Every row comes from one small tree of marks. The marks that hang from a mark follow it in brackets, in alphabetical order. Every link used is in the known rows. Which tree was each row made from?
(in the rows, 128 means zero)
Known rows
nede{gitis pefe{faduten{mekiz}}}: [102  96 101 106 114 135 138  74 119 149 172 151 141 137  69 115 163 137
 115 122 125 136 145 135 176 137 184 151 169]
fava{mekiz repozi{pefe{faduten rugo}}}: [ 89  87 143 105 108 118 132  65 161 132 180 197 133 139  69 101 198  96
  58 154 130 109 120 135 141 145 183 157 224]
faduten{mekiz pefe{nede repozi rugo}}: [ 93 118 147  90 103 146 130  61 165 121 189 184 108 146  64 136 189 124
  59 142 167 102 133 134 172 130 197 171 221]
fudud{sulu}: [135 127 116 135 125 131 129 149 134 117 110 109 139 123 140 149 112 117
 140 125 112 138 115 111 118 111 133 137 115]
pefe{nede rugo}: [125 136 133 109 116 136 121 107 139 107 132 152 104 129 106 136 161 122
 103 136 147 107 125 126 159 116 155 141 163]
repozi{pefe}: [134 132 126 120 127 122 130 107 132 124 146 148 124 129 110 116 144 127
 113 138 134 117 139 121 139 130 140 139 151]
pefe{nede repozi rugo}: [109 132 122 107 113 145 125  87 148 107 154 168 111 137  92 147 168 134
  90 135 155 100 127 136 154 117 177 156 184]
repozi{fava pefe{faduten nede}}: [127 100 118 110 103 144 129  68 149 122 193 187 121 149  69 120 173 104
  74 128 152 113 140 117 162 134 189 158 209]
rugo{pefe{nede}}: [127 138 108 119 113 153 137 107 113 117 147 149 111 135 114 143 151 133
 103 124 138 105 144 134 135 103 161 151 148]
repozi{fava}: [116 108 134 123 118 133 125 119 142 139 145 139 132 139 119 124 137 112
 113 123 139 136 113 130 143 135 140 127 144]
nivavav{larir{sulu}}: [125 133 159 128 134 153 141 152 140 124  88 104 115 127 154 124  93 116
 138 145 117 160 106 145  95 121 114 136 120]
gitis{peto}: [122 132 105 126 146 119 120 108 125 132 123 133 132 124 122 112 144 117
 135 122 144 129 121 120 152 139 125 126 118]
pefe{nede{gitis{peto sutiro}}}: [155 152  70 115 146 148 125  75 133 131 106 147 146 119  74 102 172 127
 125 116 149  93 119 111 192 131 153 114 132]
fava{mekiz repozi}: [106 101 144 120 121 125 131 116 148 157 140 159 150 141 105  98 165  95
  89 142 119 122 110 136 118 132 136 126 164]
fava{repozi{pefe{faduten nede}}}: [136 109 116 109 114 139 134  61 145 127 184 195 125 145  62 107 186 110
  67 144 139  92 149 109 138 133 179 160 214]
rugo{pefe{faduten nede{gitis}}}: [121 123  74 118 101 166 144  80 103 118 162 160 118 139  77 133 169 143
  98 120 122 103 148 120 151 101 192 152 157]
repozi{pefe{faduten nede rugo}}: [124 121 122 104 108 132 126  67 143  97 175 183 103 134  73 130 179 123
  80 141 151 100 145 120 162 129 189 166 209]
fudud{sulu{sutiro}}: [134 124  98 153 125 128 117 169 123 131 101 106 133 117 152 148  99 107
 149 101 100 141 114 117 110  98 142 139 105]
rugo{pefe{faduten{mekiz} repozi{fava}}}: [ 59  71 114 116  93 160 153  61 147 143 217 171 140 159  85 152 159 122
  69 110 150 134 129 158 142 142 214 176 203]
gitis{peto sutiro}: [141 140  99 126 156 123 124  93 141 131 108 127 150 113 115 116 142 126
 140 113 154 117 114 133 154 156 129 119 126]
rugo{pefe{faduten nede repozi{fava}}}: [ 92  97  95 115  90 171 143  60 137 122 210 185 122 157  75 154 172 130
  69 113 153 111 139 147 140 123 216 176 207]
rugo{pefe{nede{gitis}}}: [128 142  85 117 111 163 141  99 103 125 140 150 118 133  90 128 165 143
 106 124 124  97 140 119 158  91 170 138 134]
sulu{sutiro}: [127 125 109 145 129 124 116 149 118 143 119 125 119 121 139 126 115 117
 136 104 115 130 128 133 121 113 137 130 119]
gitis{peto sutiro{sulu}}: [134 136  99 135 163 109 135 116 146 140  89 113 166 104 129 123 124 133
 147 114 145 110 105 147 144 165 125 113 111]
faduten{mekiz pefe{rugo}}: [ 97 114 161  99 115 123 129  91 154 128 159 152 111 132  98 125 164 121
  86 143 150 124 122 131 163 142 161 149 180]
repozi{fava pefe{rugo}}: [104 112 144 104 114 121 123  90 155 121 162 166 113 134  98 121 168 111
  90 139 153 121 114 126 170 139 167 144 185]
nede{gitis{sutiro} pefe{rugo}}: [130 141 102 100 133 127 127  78 130 128 119 137 136 107  81 124 169 160
 136 128 138 111 121 148 186 141 167 131 156]
rugo{pefe{faduten nede repozi}}: [105 116  89 118 101 166 145  68 124 110 192 174 118 147  84 159 162 147
  83 116 143 103 154 146 125 115 204 179 192]
nede{pefe}: [127 129 121 113 130 119 124 111 116 136 143 136 125 124 115 125 142 143
 136 126 134 135 143 145 142 132 143 143 146]
pefe{rugo}: [112 129 137 118 123 123 124 119 137 114 126 136 113 123 124 136 143 130
 120 135 137 123 118 132 146 129 141 135 143]
faduten{mekiz pefe}: [112 115 151 109 118 127 133 102 145 142 162 145 126 137 100 119 147 120
  95 136 141 128 131 127 146 140 148 142 166]
fava{mekiz}: [111 112 138 125 119 126 128 128 139 140 134 141 142 134 121 114 143 105
 110 131 122 133 116 144 127 125 133 125 142]
fava{mekiz repozi{pefe}}: [111 106 142 113 121 119 132  95 152 153 160 178 146 140  86  89 180  92
  74 150 124 111 121 128 129 135 148 136 186]
larir{sulu}: [125 125 144 137 130 138 136 144 129 137 110 124 124 127 137 132 109 116
 142 134 123 147 118 136 108 119 130 126 127]

Which tree is each row?
[ 99 101 139 100  93 152 126  70 167 144 199 197 133 159  61 114 196  99
  50 134 154 113 118 142 152 127 189 154 220]
faduten{pefe{nede repozi{fava{mekiz}}}}
[112 123  59 115 122 156 129  51 126 124 167 177 137 143  54 115 186 133
 100 118 143 102 136 107 179 127 190 148 164]
pefe{faduten nede{gitis{peto}} repozi}
[ 78  90 100 124  96 157 145  70 135 129 203 169 131 151  95 154 155 137
  85 111 143 128 132 154 124 135 201 170 187]
rugo{pefe{faduten repozi{fava}}}
[125 126  98 102 104 142 130  59 133 103 168 183 108 134  51 118 192 130
  83 142 135  92 141 103 186 116 199 154 195]
repozi{pefe{faduten nede{gitis} rugo}}
[ 90  94 117 124 108 145 150  89 124 132 178 146 129 141 107 146 142 127
  95 116 133 131 141 147 132 132 179 163 166]
rugo{pefe{faduten{mekiz}}}
[123 129 141 145 133 150 128 174 129 140  78 103 109 122 168 122  81 106
 145 121 104 161 105 153  88 106 126 139 110]
nivavav{larir{sulu{sutiro}}}
[103  97 143 112 110 125 128  98 157 148 169 171 143 145  94 100 167  87
  81 135 137 131 111 136 154 134 160 135 182]
repozi{fava{mekiz} pefe}
[ 95 101 108 108  94 165 130  82 154 151 171 186 150 160  57 107 191 101
  70 126 135 112 105 131 176 109 191 134 185]
pefe{nede{gitis} repozi{fava{mekiz}}}
[ 88 108 118 119 109 137 132  79 147 106 171 162 120 136  94 152 153 142
  98 130 140 120 129 143 135 143 183 164 186]
pefe{faduten repozi rugo}
[137 152  81 104 141 140 121  66 143 117 104 154 132 114  71 112 188 128
 116 123 159  88 107 115 208 133 166 120 148]
pefe{nede{gitis{peto sutiro}} rugo}
[ 80 111 152  98 110 131 132  70 163 128 182 164 117 140  83 137 172 134
  75 142 157 119 124 141 160 144 180 164 200]
faduten{mekiz pefe{repozi rugo}}
[104  99  86 113  94 170 134  61 144 131 189 184 137 156  50 127 180 126
  78 119 138 110 127 118 170 121 207 150 192]
pefe{faduten nede{gitis} repozi{fava}}
[103 113 114 109 103 149 129  67 148 100 179 178 110 142  77 152 172 135
  82 130 150 104 136 137 149 128 197 169 205]
pefe{faduten nede repozi rugo}
[118 125 114  95 104 145 124  71 148 122 160 185 111 141  56 108 199 113
  78 141 149  97 118 104 210 114 189 138 190]
repozi{fava pefe{nede{gitis} rugo}}
[ 57  68 139 107  95 143 136  61 174 133 201 175 131 154  79 147 168 112
  68 123 159 137 110 149 167 154 209 166 217]
pefe{faduten{mekiz} repozi{fava} rugo}
[110 112 121 113 106 156 128  90 154 132 173 172 128 153  88 134 163 115
  85 122 156 115 122 133 153 124 177 148 184]
pefe{nede repozi{fava}}
[141 136  96 135 141 130 144 128 139 143  87 108 168 109 111 127 120 152
 144 121 115 103 107 139 143 143 138 104 109]
nede{gitis{sutiro{sulu}}}
[117 117 130 104 100 154 125  71 157 132 192 185 120 153  70 127 180 123
  67 131 162 109 130 127 154 129 183 156 207]
faduten{pefe{nede repozi{fava}}}
[113 120 142 105 124 116 128  84 152 128 151 173 117 130  90 109 180 118
  85 155 140 101 123 118 147 138 155 147 189]
fava{repozi{pefe{rugo}}}
[ 87  98 103 113  97 168 152  59 138 123 206 178 126 155  75 157 166 131
  67 115 149 109 151 150 141 120 218 184 206]
rugo{pefe{faduten{mekiz} nede repozi}}
[ 85 107 111 121 106 154 142  90 135 136 180 157 130 146 109 149 151 135
  93 116 145 125 123 152 133 127 181 157 167]
rugo{pefe{repozi{fava}}}
[ 85  98 111  97 110 129 133  64 127 136 170 158 126 133  65 124 177 138
 106 130 133 131 133 140 193 138 197 158 184]
nede{gitis pefe{faduten{mekiz} rugo}}
[142 146  75 124 152 133 128  85 130 138 100 129 156 113  91 103 155 134
 144 114 139 111 110 118 178 145 138 107 113]
nede{gitis{peto sutiro}}
[103 105  90 112  96 169 152  71 117 131 177 165 126 146  67 133 172 128
  81 117 130 108 145 124 169 108 205 158 171]
rugo{pefe{faduten{mekiz} nede{gitis}}}
[100  98 137 105 103 142 132  78 152 114 170 167 113 142  84 140 169 108
  78 131 153 117 131 132 169 130 190 161 200]
pefe{faduten{mekiz} nede rugo}
[104 111 120 105 116 116 123  81 125 118 164 155 112 124  96 139 161 146
 121 130 141 132 141 152 153 144 177 164 182]
nede{pefe{faduten rugo}}
[148 146  70 125 153 134 133  97 138 139  88 131 165 111  89 109 155 134
 133 116 143  88 108 124 181 140 148 108 118]
pefe{nede{gitis{peto sutiro{sulu}}}}
[ 86  88 121 121 112 144 142  80 151 136 188 158 143 149  90 142 142 126
  90 120 139 131 135 143 134 146 183 161 185]
pefe{faduten{mekiz} repozi}
[ 92  95 141 106 112 123 135  69 154 119 183 169 118 137  82 128 165 114
  81 138 146 122 133 130 166 147 186 165 203]
repozi{pefe{faduten{mekiz} rugo}}
[107  96 110 116  97 160 130  68 154 124 197 182 131 158  74 139 166 117
  75 118 153 118 131 134 146 134 199 162 207]
pefe{faduten nede repozi{fava}}
[ 88  82 145 100 111 122 138  56 166 134 189 188 126 143  67 112 188 104
  58 148 145 110 128 125 158 155 189 165 226]
fava{repozi{pefe{faduten{mekiz} rugo}}}
[111 122 156  92 108 136 128  80 156 120 167 170 102 139  79 126 181 114
  70 144 161 108 129 125 177 129 175 156 200]
faduten{mekiz pefe{nede rugo}}
[ 98  79 134 115 100 127 131  78 156 141 192 182 144 150  80 105 172  88
  72 130 134 134 121 137 147 145 180 149 203]
repozi{fava{mekiz} pefe{faduten}}
[ 82  80 143 105  95 122 127  69 165 127 191 190 129 145  75 113 186  91
  64 138 144 130 111 144 163 145 193 154 218]
repozi{fava{mekiz} pefe{faduten rugo}}
[136 113  92 106 110 149 136  55 134 135 176 195 131 146  39  93 200 119
  70 144 125  86 146  93 162 121 189 149 200]
fava{repozi{pefe{faduten nede{gitis}}}}
[ 81  90 137 118 105 140 131 100 161 151 172 167 152 152  98 121 160 100
  83 125 138 136 103 154 138 135 168 139 178]
pefe{repozi{fava{mekiz}}}
[129 146  67 113 116 176 150  65 130 123 147 158 140 131  68 145 170 160
 100 116 141  81 133 143 158 112 196 146 165]
rugo{pefe{nede{gitis{sutiro}} repozi}}
[ 86  74 124 109  94 163 138  59 167 138 211 184 139 166  64 137 169 102
  59 116 161 124 127 139 163 139 210 166 221]
pefe{faduten{mekiz} nede repozi{fava}}
[ 97 118  83 110  94 179 143  72 128 135 178 176 128 152  67 135 182 136
  79 117 140 100 128 131 170 102 204 151 172]
rugo{pefe{nede{gitis} repozi{fava}}}
[109 129  89 109 122 139 132  84 114 143 155 152 138 132  77 123 164 163
 128 127 126 121 141 141 161 123 172 147 152]
nede{gitis pefe{repozi}}
[128 140 142 100 113 134 120  87 143 107 151 166  95 130  87 129 179 129
  86 145 153 101 133 120 159 122 163 151 186]
faduten{pefe{nede rugo}}
[102 100 111 115 101 158 148  79 128 124 185 163 120 147  90 146 158 121
  79 118 143 114 149 140 146 118 195 170 185]
rugo{pefe{faduten{mekiz} nede}}
[101 104 149  94  98 133 121  78 169 126 173 196 118 147  72 107 200  80
  56 143 156 109 108 134 184 122 188 149 217]
repozi{fava{mekiz} pefe{nede rugo}}
[ 87  92 141 113 110 129 135  88 150 121 164 150 121 136 100 139 149 116
  95 128 142 132 123 138 156 145 175 153 180]
pefe{faduten{mekiz} rugo}
[ 90  87 109 110 107 137 130  62 140 141 205 171 137 147  78 137 164 139
 101 117 148 140 138 159 147 152 198 171 205]
nede{pefe{faduten repozi{fava}}}
